Each row was made from one small tree. The marks that hang from a mark follow it in brackets, in alphabetical order. Every link used is in the known rows. Write each row's tree.
Known rows
tono[fizo mipe[nenade[lofas]]]: [ 3.496 -0.538 -2.747 -2.480 -3.333 -5.269 -2.600  2.953 -0.233  2.486
  1.009 -2.032 -2.622  1.623 -0.686 -0.677 -0.046  2.070  1.626 -0.650
  4.311  3.317  1.119 -1.468 -4.755  4.352 -2.358]
vipa[lofas[tono[fizo]]]: [ 1.541 -2.467  0.891 -3.536 -1.697  0.048  1.144 -1.545 -1.272  4.018
  2.195  0.491  2.600 -0.270  1.757  0.480  2.316 -0.405 -1.062 -4.222
  1.071  2.195  2.491 -0.440 -1.960  3.206 -0.928]
mipe[nenade[lofas[vipa]] tono[fizo]]: [ 5.178  0.249 -3.302 -1.371 -2.342 -6.313  0.223 -0.061 -0.979  0.211
  1.913 -1.962 -2.303 -0.111  0.723 -2.502 -4.543 -1.448  0.966 -0.292
  3.497  5.012  1.667 -1.770 -4.411  6.694 -2.421]
mipe[tono]: [ 5.073 -2.358 -0.984  1.993 -3.998 -0.251 -2.261 -2.346 -1.233 -2.544
  1.792 -1.506  3.421 -0.316 -1.191  2.047 -0.611 -0.976 -1.618  0.608
  2.834  5.292  3.575 -1.939 -2.073  4.291 -1.897]
nenade[lofas]: [ 4.958 -2.333 -0.076  2.539 -5.604 -0.324 -3.542 -1.920  0.674 -0.661
  1.894  0.989  1.856  1.086 -2.241  4.424  1.142 -0.370  1.260  0.278
  2.797  4.351  4.287 -1.550 -2.197  6.846 -2.979]
fitab[lofas[nenade tono[mipe] vipa]]: [-0.361  1.071  2.650  0.103 -2.199 -2.809 -0.993  2.319 -0.990  0.801
 -1.044 -0.164 -2.015  1.758  1.325 -3.634  2.036 -0.280  2.586 -1.973
  2.151 -1.232 -0.190 -2.776  0.008  0.767 -4.543]
mipe[nenade[lofas[vipa]] tono]: [ 6.377  0.137 -3.431  2.159 -3.243 -4.487 -1.050  0.031 -0.837 -1.737
  1.068 -1.035 -1.040 -1.101 -1.388 -1.007 -4.575 -2.142  1.636  1.333
  2.938  4.557  1.975 -2.528 -2.294  6.949 -2.541]
mipe[nenade tono]: [ 6.314 -0.787 -4.031  1.536 -4.098 -1.650 -1.947 -0.921 -1.306 -1.878
  0.758 -2.378  2.330 -1.063 -2.316 -0.489 -3.134  0.568 -1.275  0.953
  3.835  5.080  1.650 -4.400 -2.259  2.611 -0.902]
fitab[lofas[vipa]]: [ 2.550 -1.799  0.893  1.272 -6.271 -1.207 -2.208 -1.693 -2.034 -2.560
  0.118 -1.858  2.661  0.641  0.691 -0.743 -0.250 -1.239  2.503  0.605
  2.039  1.340  3.781 -1.910 -0.968  5.503 -2.778]
nenade[lofas[tono[fizo mipe] vipa]]: [-0.835 -0.433  2.422 -2.187 -0.245 -4.803  0.325  2.277 -0.199  1.915
  2.625 -0.012 -3.684  0.265  2.001 -0.517  1.254 -0.143  3.191 -2.770
  2.324  1.608  1.669  1.461 -3.593  5.945 -5.293]
fitab[lofas]: [ 3.920 -2.415  0.263  1.654 -6.433  0.601 -3.992 -3.040 -1.538 -2.071
 -0.370 -1.961  3.933  1.508 -0.629  0.945  1.174  0.774  1.254  0.281
  2.632  2.001  3.945 -2.522 -2.008  4.682 -1.510]
lofas[fitab nenade tono[fizo mipe]]: [-1.417 -0.877  3.408 -2.348  2.372 -1.668  1.521  3.154 -0.595  3.336
  0.346 -0.192 -5.328  2.277  2.645 -5.200  3.724 -0.006 -2.739 -5.048
  4.351  1.839 -0.375 -1.350 -1.212 -2.763 -3.896]
lofas[tono[fizo mipe] vipa[migu]]: [-1.360 -1.852  1.836 -5.237  2.098 -2.536  1.814  2.198  0.174  2.693
  3.291  0.273  0.094 -1.180  1.526 -2.496 -1.690  0.219  3.347 -3.733
  0.962  0.427  0.687  1.523 -1.269  2.092 -2.495]
fitab[lofas[nenade tono vipa]]: [ 0.660  0.113  2.843  1.938 -3.656 -1.049 -1.222  0.067 -0.907  1.182
  0.381  0.847 -0.561  2.145  1.175 -3.550  1.611 -0.681  1.526 -2.270
  1.071  0.646  1.240 -3.661  1.002  1.989 -3.463]
kimom[rina]: [ 2.074 -1.319 -1.994  0.996 -2.417 -0.357 -3.197 -0.686  1.584 -3.096
  2.295  0.236  2.085 -0.053 -2.022  2.871  1.320 -0.517  1.639  2.090
  1.805  3.084  3.907 -2.140  1.409  3.973 -3.473]
tono[fizo]: [ 1.590 -3.415 -0.282 -1.769 -4.571 -0.784 -2.541 -1.425 -1.223  1.253
  2.998 -1.506  2.403  1.444 -0.420  0.395  1.180  0.605 -1.038 -1.229
  3.191  5.707  3.671 -2.194 -2.188  3.450 -2.862]
fitab[lofas[nenade tono vipa[migu]]]: [ 2.109 -0.918  3.447 -0.432 -1.367 -0.159 -0.367 -0.805  0.575  2.097
  0.042  3.098  0.571  1.363  0.608 -3.420 -1.454  0.030  3.477 -3.440
 -0.585 -1.413  0.818 -2.296  1.348  0.851 -1.483]
kimom[lofas rina]: [ 3.079  1.009 -2.832  0.756 -1.414  1.070 -5.572 -1.096  0.751 -4.156
  2.751 -0.273  1.194  1.177 -2.323  4.090  1.963 -0.320  4.968  4.383
  2.354  3.354  4.526 -0.138 -1.110  5.428 -2.837]
lofas[fitab tono vipa]: [-0.388 -2.037  2.462  1.365  0.066  0.137  2.193  0.621 -1.497 -2.784
  1.865  0.777 -1.188 -1.519  1.423 -3.000  0.284 -3.160 -0.891 -1.811
  3.230  2.150  4.072 -0.977  1.440  1.664 -4.700]
lofas[fitab nenade tono[fizo mipe] vipa]: [-3.072  0.248  3.686 -2.839  3.148 -3.744  3.064  4.400 -0.873  2.612
  1.296  0.149 -6.808  1.254  4.069 -6.771  1.677 -2.027 -1.420 -4.595
  3.691  1.636 -0.007 -0.494  0.306 -1.029 -5.348]
tono[fizo mipe]: [ 0.467 -2.490 -0.095 -3.051 -2.664 -2.566 -1.880  1.070 -0.869  1.022
  1.603 -2.411  0.720  1.441  0.318  0.504  1.853  0.914 -0.082 -0.888
  3.315  4.298  2.486 -0.685 -2.842  2.830 -3.063]
fitab[lofas[nenade tono[mipe] vipa[migu]]]: [ 1.502  0.093  2.779 -1.247  0.011 -2.069 -0.170  1.482  0.393  2.431
 -0.591  1.561 -1.566  1.271  0.260 -3.890 -0.848  0.049  4.124 -2.946
  0.187 -3.425 -0.784 -1.019  0.256  0.353 -2.275]
kimom[lofas[fitab nenade tono vipa] rina]: [-0.676  3.657  0.994  1.156  4.697 -0.052 -0.109  2.053  0.691 -2.717
  1.478  2.122 -6.086  1.544  1.230 -3.385  1.883 -3.569  3.526  1.074
  2.666  1.024  2.380 -0.383  2.156  1.312 -4.853]
migu[tono]: [ 2.096 -0.395 -0.166  2.809 -7.244  1.751 -2.776 -4.670 -0.362 -0.854
  1.462 -0.303  2.841 -1.123 -1.792  2.001  1.711 -0.173 -1.968  0.380
  0.280  3.991  4.311 -0.622  0.109  4.517 -2.307]
migu[tono[fizo] vipa[lofas[fitab]]]: [ 2.705 -0.598  1.059 -2.095 -3.106 -1.308  6.675 -4.310 -1.014  0.680
 -0.868  0.669 -0.372 -2.229  2.440 -1.183  1.842 -2.293 -3.697 -4.105
 -0.858  1.312  4.400  2.407 -2.200  4.465 -1.207]

Which tree is each row?
[ 1.076  2.632  0.811 -0.884 -2.014 -1.434  0.145 -0.865  2.020  3.229
  1.279  2.946 -1.836 -0.219 -1.589 -1.842 -2.022 -1.508  0.980 -1.228
 -1.825  0.023 -0.123  1.136  2.333  1.995 -2.624]
lofas[nenade vipa[migu[tono[mipe]]]]
[ 2.688  2.768 -2.654 -0.302 -5.579 -6.706  1.272 -0.771  0.504  1.470
  0.246 -0.991 -3.418 -0.450 -0.649  0.391 -0.130  2.280  1.426 -1.380
  0.720  2.197  1.389  0.420 -5.467  6.304 -2.894]
migu[tono[fizo mipe[nenade[lofas]]] vipa]
[ 3.067 -0.114  0.379 -0.627 -3.697  0.687 -1.926 -2.987  0.801  0.742
  0.804  0.495  1.602 -1.581 -2.385  1.359 -0.436  0.803  0.878 -0.202
 -1.143  0.084  2.008  2.076 -0.887  3.070 -1.054]
vipa[migu[tono[mipe]]]
[ 4.369 -2.342  2.938 -2.448  2.790  2.844  3.316 -0.928  0.699  4.561
 -0.636  5.123 -0.918 -0.336  0.589 -2.993  0.245 -2.643 -1.194 -5.953
  0.340 -1.665  0.944 -0.545  1.758 -2.279  0.409]
vipa[lofas[fitab nenade tono] migu]
[ 0.604  0.462  1.975 -2.597  0.846 -0.950  3.161 -2.502  0.798  4.241
  1.467  2.270 -4.715  0.406  2.445 -6.079 -1.119 -3.380 -2.094 -4.568
 -0.814  2.431  1.178  1.892  1.899  0.770 -1.274]
lofas[fitab nenade vipa[migu[tono[fizo]]]]
[ 2.655 -2.564  1.086 -7.538  2.118 -0.456  2.278  0.211  0.209  4.992
  0.748  1.258  1.438 -1.164  1.364 -0.154  0.246  0.672  1.910 -5.129
 -0.212 -1.759  0.454  2.059 -2.196  1.656 -0.102]
vipa[lofas[tono[fizo mipe]] migu]
[ 1.423  2.281 -2.719  1.898 -6.842 -4.521  1.248 -0.596  0.253 -1.777
 -0.503 -1.384  0.645 -2.669 -2.786  0.459 -1.139  1.810  0.007  0.750
  0.068  1.871  1.441 -1.609 -1.645  3.979 -3.006]
migu[tono[mipe[nenade]] vipa]
[-1.668  1.002  2.917 -2.570 -0.926 -4.158  0.013  2.561 -1.511  3.571
  0.393 -1.223 -3.492  2.731  3.632 -5.517  2.710  0.450  1.722 -3.265
  1.855 -0.076 -0.588 -1.674 -1.671  1.431 -3.802]
fitab[lofas[nenade tono[fizo mipe] vipa]]
[ 0.465  1.524 -0.290  0.044 -3.285 -4.001 -1.124  3.326 -2.277 -1.718
 -0.962 -2.991 -0.054 -1.005  0.597 -4.500 -1.199  1.405  4.027  0.169
  2.813 -1.319  0.318 -3.447 -1.571  2.277 -2.647]
fitab[lofas[tono[mipe[nenade]] vipa]]
[ 2.386 -1.465  0.740 -0.739  0.250 -2.156  0.162  1.391 -0.896  1.962
  0.277 -0.427 -4.354  0.685  1.556 -3.946  0.640  0.642 -0.526 -3.178
  4.762  3.185  2.255 -2.115 -3.757  2.146 -1.314]
mipe[nenade[lofas[fitab tono[fizo]]]]
[ 4.742 -1.714  0.817 -0.858 -1.410  1.237  2.095 -0.746 -0.535  2.219
 -0.977  1.948 -0.983  0.892  0.002 -1.710  1.335 -3.447 -3.681 -2.402
  2.443  1.502  1.610 -2.312  1.468  0.245 -2.077]
vipa[lofas[fitab nenade]]
[ 1.561  1.807 -2.662  1.036 -0.587 -0.442 -2.818 -0.160  0.427 -4.979
  3.519  0.000  0.091  0.010 -1.476  2.608  0.430 -2.028  6.497  4.935
  1.411  2.840  4.201  0.380  0.172  6.749 -4.033]
kimom[lofas[vipa] rina]
[ 2.412  1.426 -0.208  1.887 -4.004 -0.531 -2.494 -0.075  0.133  0.231
  3.349  0.863 -0.894  2.627 -1.725  0.255  0.024 -2.395  2.802  1.705
  2.220  4.162  2.715 -2.543  0.630  5.095 -4.138]
kimom[lofas[nenade vipa]]
[ 2.887 -3.400  1.339 -1.206  0.441  0.111  1.723 -0.673 -0.180 -2.141
  1.494  1.759  0.431 -2.012  0.107 -2.678 -3.475 -3.077  1.161 -1.018
  1.475  1.679  3.561  0.276  1.544  2.380 -2.469]
lofas[fitab vipa[migu]]
[ 4.708 -1.131 -3.843 -1.362 -2.646 -3.651 -1.551 -0.342 -1.899  0.363
  1.546 -3.650  1.537  0.090 -0.324 -2.462 -2.900  0.831 -1.627 -0.513
  3.482  6.701  1.179 -3.838 -4.398  2.593 -0.418]
mipe[nenade tono[fizo]]
[-0.743 -1.994  2.543 -1.739 -2.571 -1.926 -0.124 -0.831 -2.646  0.659
  1.650 -2.196  1.347  0.949  2.988 -3.224  1.342  0.125  2.682 -2.828
  1.797  1.468  3.243 -1.068 -1.928  3.852 -2.994]
fitab[lofas[tono[fizo] vipa]]
[ 2.288  1.143 -3.004 -4.301 -2.391 -2.264 -0.901 -0.680  0.271  3.941
  0.688 -1.558 -0.700 -0.952 -0.847 -2.795 -2.423  2.332  0.545 -1.743
 -0.329  1.681 -0.340  0.402 -2.596  1.843  1.128]
vipa[migu[tono[fizo mipe[nenade]]]]
[-2.149  0.138 -0.854 -3.259 -0.194 -5.103  0.801  4.611 -1.793  1.755
  2.969 -2.656 -2.114 -1.209  1.437 -4.732 -1.170  1.273  1.428 -1.841
  3.335  2.559 -0.110 -2.127 -1.399  1.769 -3.377]
lofas[tono[fizo mipe[nenade]] vipa]
[ 1.064  1.111  0.309 -1.349 -2.436 -1.228  0.988 -1.652  0.796 -0.211
  1.460  1.081  0.645 -2.923 -1.259  0.333 -2.164 -0.834  2.569  0.044
 -1.419 -0.387  1.963  2.321  0.673  4.560 -2.582]
lofas[vipa[migu[tono[mipe]]]]
[ 4.136 -2.989  0.625 -0.560 -3.443 -0.542 -1.525 -1.967 -0.552 -1.234
  0.637  0.325  3.643 -0.276 -0.493 -0.890 -3.522 -0.839  4.662 -0.498
  0.089 -0.248  3.351 -0.428 -0.244  4.418 -1.161]
fitab[lofas[vipa[migu]]]
[ 3.831  1.444 -2.631 -1.086 -3.839 -0.834 -1.475 -1.104  1.171  1.116
 -0.144 -0.169  0.712 -2.228 -3.040 -0.944 -2.938  1.903  1.577  0.341
 -0.334 -0.037  0.308 -0.683 -0.880  1.963  0.558]
vipa[migu[tono[mipe[nenade]]]]
[ 1.896  1.049  1.007  1.203 -0.511 -0.142 -0.769  0.407 -1.093 -1.529
  1.413  0.955 -3.767  2.274  0.189 -2.766 -0.133 -4.148  1.075  1.044
  4.069  3.129  2.860 -1.451 -0.026  2.891 -4.034]
kimom[lofas[fitab nenade vipa]]
[ 3.933  1.296  1.173  1.970 -4.363 -0.398  6.001 -3.942 -0.079  1.269
 -2.255  3.112 -1.396 -0.684  0.063 -1.242  1.920 -3.296 -4.227 -3.220
 -1.086  0.356  2.812 -0.090  0.889  2.412 -2.458]
migu[tono vipa[lofas[fitab nenade]]]
[ 1.244 -1.191  1.414  1.462 -1.420 -1.221  1.054  1.036 -0.461 -0.611
  1.186  1.364 -2.498  1.107  0.810 -3.750 -0.175 -3.795 -2.367 -0.876
  3.248  3.660  2.412 -3.015  2.875  0.924 -5.013]
lofas[fitab nenade vipa]
[ 0.816  2.148 -2.432 -1.700 -4.398 -3.186 -1.511 -0.246 -1.243  2.077
 -0.032 -3.610 -1.090 -0.123 -0.372 -2.552  0.343  2.083 -1.336  0.197
  1.583  3.709  0.452 -0.757 -2.941  2.416 -1.324]
migu[tono[fizo mipe[nenade]]]
[ 0.990 -1.234  2.989 -3.218  0.226 -1.735  0.504 -0.754  0.398  4.747
  1.464  1.506 -0.540  1.921  2.793 -5.403 -0.934  0.342  3.369 -4.958
 -0.037 -0.441  0.453 -1.290 -0.766  0.832 -1.001]
fitab[lofas[nenade tono[fizo] vipa[migu]]]
[-1.623  0.856 -0.009 -3.549 -1.482 -5.184 -0.212  3.213 -3.087  1.370
 -0.130 -3.792 -1.896  0.527  2.727 -6.039 -0.548  1.802  3.414 -1.677
  2.656  0.298 -0.311 -2.115 -3.323  2.335 -2.257]
fitab[lofas[tono[fizo mipe[nenade]] vipa]]
[-2.526  0.227  2.221 -2.698  0.009 -4.163  1.294  3.919 -0.018  4.121
  2.811  0.133 -3.307  1.732  2.263 -4.085  1.583 -0.361  0.091 -3.308
  2.629  2.440 -0.409 -1.494  0.235  0.705 -5.359]
lofas[nenade tono[fizo mipe] vipa]
[ 1.840 -2.801  3.005 -0.972  0.575 -0.475 -0.286 -0.755 -0.595  1.181
  1.201  0.303 -3.456  1.142  3.147 -1.489  3.394 -0.874 -1.219 -4.197
  3.693  2.698  3.672  0.069 -3.721  3.213 -3.039]
nenade[lofas[fitab tono[fizo]]]
[ 3.639 -1.653  0.867 -4.027  0.679  0.947  1.238  0.161  0.024  3.162
  0.123  2.910  2.645 -2.309 -0.770  1.466  0.032 -0.119  2.270 -3.520
 -0.186 -2.746  0.975  1.556 -0.939  1.839 -0.208]
vipa[lofas[tono[mipe]] migu]
[ 2.354  0.212 -2.326 -2.444 -1.861 -1.641  0.709  2.696 -1.544  2.481
 -1.040 -0.252  1.151 -2.430 -1.303 -0.774  0.056  0.682  0.786 -1.638
  2.315 -1.065 -0.161 -2.286 -0.903  1.531 -1.237]
vipa[lofas[tono[mipe[nenade]]]]
[ 3.614 -0.150  1.276 -0.629  1.913  1.026  0.124  0.400  0.317 -0.004
  2.023  2.721 -3.111  2.079 -0.722 -2.695 -2.428 -3.754  3.096 -0.350
  2.038  1.834  2.180  0.177  0.574  1.869 -2.327]
kimom[lofas[fitab nenade vipa[migu]]]
[ 5.095  1.607 -1.921 -3.671 -0.300  0.238  2.795 -1.019 -0.806  1.822
 -2.817  0.714 -1.685 -3.685 -0.338 -3.743 -2.940 -1.043 -0.359 -1.447
 -0.573 -2.897  0.088  1.776 -0.880  1.091  2.024]
vipa[lofas[fitab] migu[tono[mipe[nenade]]]]
[ 2.252 -0.148  0.748 -2.957 -3.138 -0.623 -0.386 -5.467 -1.166  1.933
  0.467 -0.884  0.640 -0.433  2.045 -3.314 -1.313  0.272  2.655 -2.246
 -2.418  0.354  2.662  2.128 -2.066  5.039 -0.053]
fitab[lofas[vipa[migu[tono[fizo]]]]]
[ 0.812  1.557 -1.247  0.613  2.693 -0.469 -1.494  0.643 -0.418 -6.302
  2.177 -0.401 -3.132 -0.178  0.566 -0.267  0.165 -3.761  4.707  3.517
  3.118  2.438  4.932  1.193  0.603  4.909 -4.272]
kimom[lofas[fitab vipa] rina]
[ 2.497 -2.489  1.288 -0.998  0.716 -0.315  1.719  0.163  0.957  0.736
  1.267  3.068 -2.072  0.347  0.528 -4.093 -3.103 -3.430 -0.332 -2.109
  1.873  1.402  2.045 -1.312  2.985 -0.051 -2.772]
lofas[fitab nenade vipa[migu]]
[ 5.051  1.191 -1.186  1.383 -1.065 -1.317  1.666 -2.361  1.319  0.297
  0.245  1.923 -4.069 -2.368 -1.196 -3.426 -4.812 -2.685  1.773 -0.636
  0.089  0.721  2.254  1.330  0.546  4.660 -0.140]
mipe[nenade[lofas[fitab vipa[migu[tono]]]]]
[ 0.804 -1.586  3.033  1.901 -0.343  1.319  0.093  0.586  0.129  0.755
  0.556  1.878 -2.635  1.829  0.792 -3.078  2.870 -1.465 -3.576 -3.298
  3.972  2.702  2.103 -2.969  1.241 -1.416 -3.324]
lofas[fitab nenade tono]
[-0.921 -0.288 -0.968 -2.903 -1.319 -3.694 -1.157  3.549 -1.280  2.237
  1.083 -2.471 -0.507  0.146  0.300 -3.179  0.403  2.825 -0.039 -2.261
  3.995  2.599  0.199 -3.012 -2.926  0.631 -2.327]
lofas[tono[fizo mipe[nenade]]]
[-0.390 -0.536  2.427  2.148 -2.393 -1.160 -0.015  0.409  0.481  1.535
  2.807  2.672 -0.133  0.461 -0.516 -1.508  1.074 -1.525 -0.209 -1.733
  1.806  2.943  1.362 -3.758  3.165  1.480 -4.851]
lofas[nenade tono vipa]
[ 2.529  1.786 -0.973 -0.820  4.920  0.288 -0.401  0.599  2.398 -2.099
  1.683  3.042 -4.754  1.406 -0.451 -2.470 -1.819 -3.607  5.186  1.584
  1.234  0.409  1.993  1.124  2.074  2.049 -1.985]
kimom[lofas[fitab nenade vipa[migu]] rina]
[ 0.240  0.914  2.690  2.018  1.350  0.417  0.227  0.954 -1.002 -0.629
  2.093  1.708 -4.641  1.536  0.983 -3.507  1.832 -3.367  1.374 -0.892
  3.605  2.095  2.311 -1.513  0.594  1.168 -4.405]
kimom[lofas[fitab nenade tono vipa]]
[-0.262  0.734  0.080 -1.618 -4.451 -1.750 -1.813 -1.917 -1.016  1.550
  1.184 -2.699 -0.144 -0.079  0.109 -0.214  3.067  0.950 -1.586 -1.003
  0.658  3.334  2.284  1.541 -2.729  4.199 -2.365]
migu[tono[fizo mipe]]
